What can hang from each mark:
L: B T U
J: U
Z: A K
K: Z
Y: K U
U: A L P T Y
P: U
A: T U Z
T: F U
H: U

Known rows, with every way that one mark hangs from another:
[Y [U L [T F]]]: [  6  -4   0   0  -8  19   1  16   4  -6   1  -6 -15 -12  12  -1   1  14
   7  -7  -3 -20  13   6   9  -5   2   2 -14  -5  25   6  -1  -3 -21   7
   4 -13  -4 -12  -7   5]
[K [Z A]]: [ 14   7   4   9  -5   4  -2   7   5  -1  -9  -2   4 -17  15   2 -15   3
   8 -10   3 -13   9   6   6  14   5  -8  -8   8  -9   1  -9  -8 -14   8
  -1  -2   0  -6  -3  13]
[Z A K]: [  5  10   6  11  -6  16  -3  11   3  -7  -5 -14   4 -12  17   3 -13   6
  10 -18   4 -12   7  12   8  16   8  -6  -1  -1   5   5  -8  -3 -17  12
   5  -8   5  -5  -6  15]
[H [U P]]: [  5 -17  -6  -1   7  -1   5  12   1  -2  -4  -3 -11 -24  18   8   0   1
   6 -15  -1 -10  -2   9   8  14  -1  -7 -16  -1   1   2   0   6 -23   3
   2  -1   4  -4  -6   9]
[U A T Y]: [ -2  -5  12   0  -6   7   1  -4   6  12  -1 -15 -20 -21  17   0  -9  16
  14   0 -10 -18  12  13   4   7   9 -11   1   2  34  16  -1  -4 -24   7
   6   4 -22 -14  -8   4]
[L T]: [  5  -5   5  10  -3   2   5   8  12  -2 -12 -10  -5 -16  11  -6  -8  -8
   2 -10   7  -4   3   1   9   7   2   0  -8  -5   4   8  -5   3 -22  11
   5  -5  -4  -6   2   9]
[L [T [U [A Z]]]]: [  6 -14   8   6  -6   0   8   4  14  -2  -7 -13 -13 -18  14 -10 -13  -1
   2  -8   2  -9   0   1   7  11   3   0  -4  -9   2  17  -6   3 -26   4
   4 -13  -4  -8   8  13]
[L B [U A [Y K]]]: [ -1  -3   8   6  -3   9  14  -3  12   9 -12 -14 -24 -15  21  -2 -16  19
   9 -14 -11 -12  11  -2   9  14  10   6 -13  -3  22   8  -7  11 -25  -6
   4 -14  -8 -13   0  13]
[K [Z [A T]]]: [ 19   4   7   9  -8   6  -2   7   5  -3  -5  -2   4 -16  14   0 -19   3
   8  -5  -1 -15   9   4   9   8   3  -4  -8   4  -7  -2  -6  -8 -13   8
  -1  -5  -2  -7  -2  11]
[U A P T]: [ -5  -4   8  -4  -2   0   1  -2  -2   7   2 -11 -18 -19  19   5   1   3
  14  11  -7 -16  11  17   3   7   3 -15   2   6  29  13  -3   2 -24  -1
   5   4 -21 -11  -6   4]
[P [U Y]]: [  5 -10   2   7  -3  13   5   2   2   6 -10  -7  -8 -21  12  -2 -10  10
   9 -24   3 -17   5   6   8   9   6   0  -4   7   4  12  -2  -3 -23  10
   7  -7  -7  -9  13   8]
[J [U Y]]: [  7 -16  -1   5  -4  -6   2   5  12   2  -3  -8  -4 -26  11   5  -7   7
   9 -17  -4 -10   2   1   8  17   3  -6 -15   2   0  12   6  -1 -24  11
  11  -9   1  -9  -3  11]
[P [U A Y]]: [  3  -7   7   4  -5   7   6  -5   1  10  -7 -12 -12 -19  14  -3  -9  16
  13 -18  -1 -18   6   8   6  11   8  -4  -1   8  10  15  -4  -3 -25   9
   7  -4 -14  -9  16   6]
[T F [U L Y]]: [  7 -27   3   3   1  11   0  16   7  -4   1  -5 -27 -14  13  -5  -2  20
   1 -22 -15 -21   3  -3   4   4   0  -3 -15  -5  10  19   7  -6 -26   7
   3 -25  10 -15   1   9]
[T F]: [  4  -7  -2   9  -1  13   2  16  -4  -5  -5  -2 -12 -15  12  -1  -4   6
   1 -15  -9 -10   4  -4   4   6  -2  -4 -13  -8   5  14  -5   0 -20   7
   7 -14   4 -10   3  11]
[Z [A [U L]] K]: [ 11   0   6  12  -6  20  -5  11   6 -15  -3 -18   0  -9  17   1 -10   4
  10 -19   7 -18   7  17  11  14   9  -1  -1   3   5   0  -1  -5 -17   7
   3 -14   6  -7 -10  12]
[J [U [L [T F]] Y]]: [  7 -21   8   2  -4  -8   0   9  16   0   2 -11 -10 -17   9  -2   1   3
   7 -18  -7 -12   2  -2   7   7   4  -6 -19   3   7  10  10  -3 -25  13
   9 -14   2 -11  -4   9]
[T F [U P [Y K]]]: [  2 -24  -1   4  -1  17   2   9   8  -7  -1  -1 -23 -17  16   2  -3  15
   1 -19 -19 -20   5 -10   3  11   1  -4 -13  -3  14  17   3  -6 -26   2
   3 -31   8 -16  -4  12]
[Z [A [U T]] K]: [  7   9   5  13 -10  22  -1   9   4 -15  -4 -17   0 -14  17   3 -16   5
  10 -18   6 -20   7  15  12  14   7  -4   6   3  16   2  -6  -3 -17   8
   7 -13   2  -8 -12  13]
[P [U A [L B] Y]]: [  3 -13  11   0  -3   7   4  -1   0  16  -2 -16 -24 -12  16  -7  -6  16
  14 -14   0 -19  10  15   5   6   8   2  -8   7  14  14   0   2 -26   5
   4  -4 -13 -12  14   5]
[K Z]: [ 13  -2  -1   9  -2   0   2   7   2   3 -10   0  -1 -23  13   1 -12   3
   9  -5  -2  -9  10   5   5  15   1  -5 -11   1  -7   3  -6  -6 -17   6
   1  -5  -2  -8  -6  13]
[Z [A U]]: [ 11   1   1  13  -6  17   0  10   6 -15 -11 -11  -1 -13  15   3 -12   1
   3 -17  12 -14   3   8  11  11   6  -3  -2   2  -3   5  -4  -3 -17   5
   5  -8   4  -5   2   9]
[T F [U A P]]: [  0 -18   1   0   0   2   5   9  -1  -6   1  -3 -26 -16  17   1   0  13
   3 -11 -15 -19   2  -6   1   9  -3 -10  -7  -2  11  21  -2   1 -28   1
   4 -23   3 -11   9  10]
[Y [K Z] U]: [ 16   3  -7   8 -11  22   5   3  13  -6  -8   1   7 -16  14   2 -10  14
  11  -6  -1 -15  17  -3  10  14   7  11 -18  -6   4  -5 -10 -10 -15   5
   0 -20   0 -11 -15  14]
[J [U L]]: [  9 -15   0   2  -2  -9   0  11   9   1   1  -8  -5 -20  10   2   0   3
   8 -10   2 -10   3   7   6  11   2  -7 -18   3  -4   8   6   3 -23   8
   9  -7   7  -8   0   9]
[P [U A [Y K]]]: [  4  -4   6   4  -8  18   7  -8   5  10  -6 -11  -9 -17  15  -4 -10  18
  14 -17  -3 -20   8   5   5  12  11   1  -5   7  13  12  -6  -5 -23   8
   6  -9 -12 -12  12   7]
[Z [A T U] K]: [ 17   0   8  16 -11  22  -2   9   6 -20  -1 -14   2 -11  16   1 -21   3
   9 -17   3 -18   5   9  15  12   5   3   1  -4   7  -3  -3  -4 -15   8
   6 -18   3  -7  -8  12]
[Y K [U P]]: [  7  -7  -7   5  -6  25   4   3  12  -7  -5  -4  -2 -12  16   7   0   9
   9  -2   0 -13  15   1  10  12   6   7 -16  -7  11  -1  -4  -3 -19   2
   2 -18  -3 -10 -11  10]
[K [Z [A U]]]: [ 17   3   1  13  -6   9  -1   7   5 -10 -10  -5   3 -17  15   2 -16   1
   7 -12   5 -16   7   6   9  14   5  -5  -5   8 -10   0  -7  -9 -14   4
   0  -8   1  -7  -5  14]
[Z [A [U P Y]] K]: [  6  -7   6  12  -5  19  -5   4   7 -14  -4 -18  -3 -12  19   7 -13   4
  11 -21  -1 -16   7  12  11  18  10  -6   2   6  11   4   2  -8 -19   6
   4 -15   0  -7 -16  13]

Rows:
[ -2  -4   6   5  -3  11   9   6  10  -2 -10  -6 -21 -22  14   0 -12  14
   3 -22 -15 -19   5  -3  10   2   4  -9  -8   4  26  10  -2   2 -23   3
   7 -13  -6 -13  -4   8]  [L [U [T F] Y]]
[ 19   0   4  10  -5   7  -3   8   6  -8  -8  -6   0 -14  15   1 -12   1
   9 -10   5 -17   9  11   8  11   6  -5  -7  11  -8  -2  -4 -10 -14   3
  -2  -8   2  -8  -6  12]  [K [Z [A [U L]]]]
[  9   5   4  15  -7  19  -2  10   5 -17  -7 -17   3 -12  17   3 -15   3
   9 -22   7 -15   5  12  12  18   7  -2   2   1   5   3  -5  -4 -17   8
   5 -16   7  -6  -9  15]  [Z [A U] K]
[ 23 -29   1  17 -11  20   4   5   4 -18  -1  -8  -6 -18  14  -3 -26  -1
   3  -1  -8 -10   1  11  13  10  -1  12  -6 -14  -5   8   3  -2 -16  -8
   7 -18  -2  -9  -4  10]  [A T U Z]
[ 12 -21  -3  19  -8  22   3   6   2 -16  -5 -14   0 -21  16   0 -21   1
   7 -10  -5  -7   3  17   9  22   2   7  -2  -9  -2  11  -2  -3 -18  -6
   7 -20   3  -9 -15  18]  [A U [Z K]]
[  2 -20   5  -5   1 -18   1   4   3   8   6 -13 -19 -16  17   4   5   2
  14   1  -5 -10   7  11   3  13   2  -9 -16   6   6  10   6   9 -27  -1
   6  -6  -4  -9   1   9]  [J [U A [L B] P]]
[  3 -18   3  -5  -2 -11  -2   7   7   2   6  -9 -12 -21  12   7   6  -2
  11  -1  -2 -16   5  15   6   7   0 -14 -12  11  12   6   9   3 -24   3
   9  -4  -3 -10  -8   4]  [J [U L P T]]
[  3 -19   5  -6   0 -17  -1   2   6   5   6 -11 -12 -17  15   6   8   3
  15   1  -5 -12   4  12   3  12   3 -13 -14   9   3   9   8   3 -26   2
   7  -4  -5  -8  -1   7]  [J [U A L P]]
[  5 -27   0  -1   4  -1   0  12   7  -2  -1  -6 -21 -17  15   0   1   5
   3  -6  -1 -16   5  10   5   8   0  -6 -10  -1   0  11   6   1 -26   0
   1 -14   7  -9   2   7]  [T [U L P]]
[  3 -23   0   2  -1 -10  -1   2  10   1  -1  -8  -8 -25  13  10  -2   1
  11 -12  -7 -10   3   3   7  18   2 -11 -14   6   2  11  10  -1 -25   7
  10  -9  -2  -8  -7  11]  [J [U P Y]]
[ 15 -20   6  13 -10  20   0   6   1  -7   4  -9   0 -17  15  -4 -26   5
   8   0 -14  -7   5  14  10  14   0   8  -7 -18   0   8  -1  -2 -16  -1
   6 -15  -3  -9 -10  14]  [A T [Z K]]
[ 23   0   5  13  -8   9  -1   6   6 -13  -6  -3   3 -16  15   1 -20   1
   8  -9   3 -18   8   5  12  10   3  -1  -6   7  -8  -4  -4  -9 -13   4
   0 -11  -1  -7  -5  11]  [K [Z [A T U]]]
[  3 -14  11  -5  -6  -9  -1   0  11  10   8 -16 -16 -22  13   2  -1  13
  16  -3  -9 -19   7  14   5   9   8 -12  -9   7  23  12   8  -2 -26   8
  10  -1 -10 -14  -8   4]  [J [U A L T Y]]
[ 13  -4   4   9  -4  15  -3  11   7 -13  -7 -13  -5  -9  15   1  -8   2
   4 -13  12 -17   5  14  10   6   8  -2  -4   4  -1   4   0  -3 -17   4
   3  -7   5  -6   2   6]  [Z [A [U L]]]
[ 21  -4   6  11  -7   6  -3   5   5 -13  -4  -2   0 -16  16   3 -17  -2
   8  -5   0 -18   8   7  11  10   2  -5  -5   9  -7  -5  -2  -9 -14   2
  -1  -9  -3  -7  -7  11]  [K [Z [A T [U P]]]]
[ -1  -9   2  -7   2  -3   6   5   0   4   2  -7 -19 -25  21   7   1   6
  12  -6  -7 -17   1  15   7  10   1 -13  -7   6  22   5  -2   8 -25   1
   3   5  -9  -7  -8   5]  [H [U A P T]]
[  1  -8   7  -1  -9  -9   3  -2  10   8   2 -12 -11 -27  14   4  -6  12
  15  -7  -8 -16   5   6   6  14   6 -12  -7   6  21  15   3   0 -26  10
  13  -3 -10 -12  -4   8]  [J [U A T Y]]
[  8 -10  11   4  -8  14   5  -2  -1   5  -1  -7 -16 -16  14  -6 -13  17
  11 -17 -10 -23   5   0   8   3   4  -1  -4   3  14  13  -2  -4 -24  10
   8 -12 -15 -12  17   6]  [P [U [A [T F]] Y]]
[ 11   4  10  12 -10  23  -3  14   1 -14   3 -10   0  -7  15  -1 -17   9
   8 -18  -8 -17   5   3  11   7   2  -2  -5  -6  10   2  -6  -4 -15  13
   5 -18   5  -8  -4  13]  [Z [A [T F]] K]
[ 11  -6   0   5 -10  27   4   9  17  -8  -2  -8  -5  -4  12  -6   2  10
   6  -9  -1 -15  13  -4  10   0   8  12 -22 -11  17  -1  -4  -5 -19   8
   2 -23   1 -12 -11   8]  [Y K [U [L [T F]]]]
[ 16 -25   1  11  -3  16   1  11  -1 -22   0  -1 -15 -13  14   1  -9  -2
   2  -7 -11 -17   3  -3  12   3  -6   2 -10  -4  10   3   6  -1 -20  -3
   6 -24  -2 -10  -4   6]  [A [T F] [U P]]
[  3 -12   0  -3  -3  10   1  11   4   0   1 -10 -21 -10  18   3   3   6
  10   4   0 -16  17  16  10   0   1   3 -14  -3  26   4   0   5 -23  -2
   0  -7 -10 -11  -9   4]  [Y [U [L B] P T]]
[  3 -18   1  -8   6   0   2  12   2   3   5  -6 -20 -21  18   6   6   2
   9  -8  -4 -18   2  22   7   4   0 -11 -14   6  17  -1   4   6 -23   1
   1   3  -1  -8 -14   2]  [H [U L P T]]
[ -5  -9  11  -3  -6  14   0 -11   9  11   4 -14 -20 -17  21   6  -2  14
  17   8 -17 -20  17  13   2   9  12 -10  -2   5  41  11   1  -7 -24   1
   4  -2 -25 -17 -19   3]  [U A P T [Y K]]
[ 19   5   7  10  -8   9  -2  10   2  -7  -3   1   0 -14  14   0 -18   5
   7  -9  -6 -17   7  -1   8   7   1  -6 -10   4  -5   0  -7  -9 -13   8
   0 -11   0  -9  -2  12]  [K [Z [A [T F]]]]
[ 17  -4   6  13  -9  21  -1  13   3 -22  -3  -8  -6  -8  14   0 -16   3
   1 -17  -1 -20   1  -2  13   1   1   1  -5  -2   3   4  -2  -3 -16   6
   6 -17   5  -8   6   8]  [Z [A [T F] U]]
[  7  -9   7   4  -3   7   5   6   6   4  -8 -10 -10 -13   9 -10  -3  -2
   6 -17  12 -15   4  10   8   1   4   0  -9   8   0   7  -3   1 -23   9
   5  -6  -5  -7  16   5]  [P [U [L T]]]
[ -1  -1  11   2 -10  18   3  -7  11  12   1 -15 -16 -19  18   0  -9  19
  15   1 -14 -20  15  10   4   9  13  -5  -2   0  39  12  -3  -7 -22   6
   7  -3 -20 -18 -15   5]  [U A T [Y K]]
[ 11 -19  -3  13  -9  20   4   5   3 -12  -6 -11  -8 -24  14  -1 -18   0
   4  -2  -3 -13   3  18   9  12   1   4   1  -6   7  13  -2  -2 -18  -9
   8 -11  -5 -11  -9  10]  [A [U T] Z]
[ 10 -32  -4  13  -2  15   2   3   1 -15  -6  -9  -8 -20  16   4 -14  -5
   4  -1  -5  -7   2  16   7  16   1   2  -4  -3  -5  12   3  -2 -19 -13
   5 -14  -3  -8  -8  12]  [A [U P] Z]
[ -4   2   3   6  -2   8  14  13   1  -1 -11  -5 -28 -17  17  -2 -13   7
   1 -18  -9 -14   5  -3  10   3  -3   0 -12   1  24   9 -10  17 -24  -6
   6 -15   0 -13   3  11]  [L B [U [T F]]]
[  5 -21   7   4   2   7  -1   9   6  11  -2 -14 -26 -11  17  -4  -5  11
   8  -7  -5  -9  13  14   5   7   6   4 -17  -6  14  11   7   0 -23   2
   2  -3  -5 -13  -8   6]  [U [L B] Y]
[ 15 -36   3  12  -4  20  -2   3   8  -8  -3 -15 -12 -17  15  -3 -15   6
   6  -7  -8 -12   6  20   8  11   7   6  -7  -7   0  13  10  -9 -19  -8
   4 -13  -3 -12 -13   9]  [A [U L Y] Z]
[ 12 -24   6   0  -3   6   5   2   5   2   4  -9 -12 -24  20   0 -16  16
  11 -12 -16 -14  -2  11   9  12   5   0 -13  -8   7   8   2   0 -22   3
   4  -2  -6  -8  -6   9]  [H [U [A T Z] Y]]
[  8 -29  -2  15  -4  19   0   3   0 -17  -3 -13  -4 -19  18   4 -16  -5
   9  -6  -9  -7   4  18   8  23   2   2  -1  -4  -1  10   1  -4 -19 -12
   5 -20  -1  -8 -18  17]  [A [U P] [Z K]]
[  7  -1  -3   2 -11  28   5   9  12   0   0 -10 -13  -8  17  -3  -1  16
  10   0   2 -19  20   9  10   3   7  14 -18  -9  29   0  -6   2 -19   0
   2 -16  -3 -15 -14   6]  [Y K [U [L B] T]]
[  5 -17   8   7 -10  21   2 -10  10   9  -1 -15  -9 -17  19  -2 -16  19
  13   2 -18 -10  11  10   1  17  15   3  -8 -10  14  17  -2  -9 -20  -1
   6  -8 -14 -14 -12  11]  [U [A Z] [Y K]]
[  5 -14  -2   8  -2  10   2   6   2 -12  -5  -8 -13 -21  16   5  -5  -5
   5  -3   2 -16   7  13  10   9   0  -5   0   4  16   5   2   1 -22  -4
   6  -8  -8 -10 -10   5]  [A [U P T]]
[  1 -18  10  -6   4  -4  -4   1   1   9   3 -13 -22 -10  18   2   8   4
  14  11  -5 -12  12  21   1   5   6 -11  -9   3  13  10   5   1 -24  -1
   1   2 -14  -9  -3   2]  [U A L P]
[  2 -27   6   1   3  14  -3   3   9  11   2 -13 -26  -6  20   2   2   9
  11   0 -12 -11  18  15   3   8   9   2 -19  -1  19   6   9  -1 -23  -5
   0  -9  -8 -15 -18   5]  [U [L B] P [Y K]]
[ 16   6  -1  13 -10  22   2   3  11  -8  -9  -4   5 -14  16   2 -15   6
   8  -8   3 -17  11   3   7  16   9   2 -10   4  -2  -4  -9 -11 -13   3
   1 -16   4 -11 -12  13]  [Y [K [Z [A U]]]]
[ -2   3   7   1  -7  10   4   6  -4   4   2  -9 -19 -17  16  -2  -4  12
   9  -1 -13 -18   8   5   2   2   2 -11  -2  -1  31  16  -8   1 -23   6
   8  -5 -13 -14   1   6]  [U A [T F]]
[ 10 -27   1  14  -9  22   2   0   7  -9  -5 -13 -12 -24  15   0 -21   5
   6  -5  -8 -14   5  17   9  12   5   3   1  -5  13  15   3  -7 -19  -7
   8 -11 -10 -13 -15  10]  [A [U T Y] Z]
[ -3 -16   5   5   5   0   9   3   8   5 -14  -9 -27 -17  20   4 -11   5
   5 -15  -8  -9   8   3  11  12   3  -1 -14   3  14   9   0  13 -26  -8
   3 -10  -7 -10  -2  11]  [L B [U P Y]]
[  6  -7   0   8  -6  22   6  -2   6   5 -10  -7  -6 -18  12  -2 -10  13
   9 -22   1 -18   7   3   8  11   8   4  -7   5   6   8  -4  -5 -21   9
   7 -12  -5 -11   7   8]  [P [U [Y K]]]
[  6 -20  13   1  -5  13  -1 -11  10   6   6 -10 -16 -12  20   3  -7  13
  15   7 -20 -16  14   6   5  10   9  -3  -8  -4  24   6   6  -7 -22   2
   3  -9 -21 -14 -11   5]  [U [A T] P [Y K]]
[  7   5  -5   6 -13  29   7   5  14  -5  -5  -6  -1 -16  15   2  -5  15
   9  -3   1 -19  16   2  12   6   7   9 -11 -10  25  -1  -9  -4 -18   5
   5 -15  -5 -13 -13   8]  [Y K [U T]]
[ 15   6   4  11  -8   7  -1   6   5  -8  -8  -5   0 -19  15   3 -16   2
   8 -10   4 -19   9   9   9  12   4  -7  -2  11   0   0  -8  -9 -15   4
   1  -6  -2  -9  -8  12]  [K [Z [A [U T]]]]
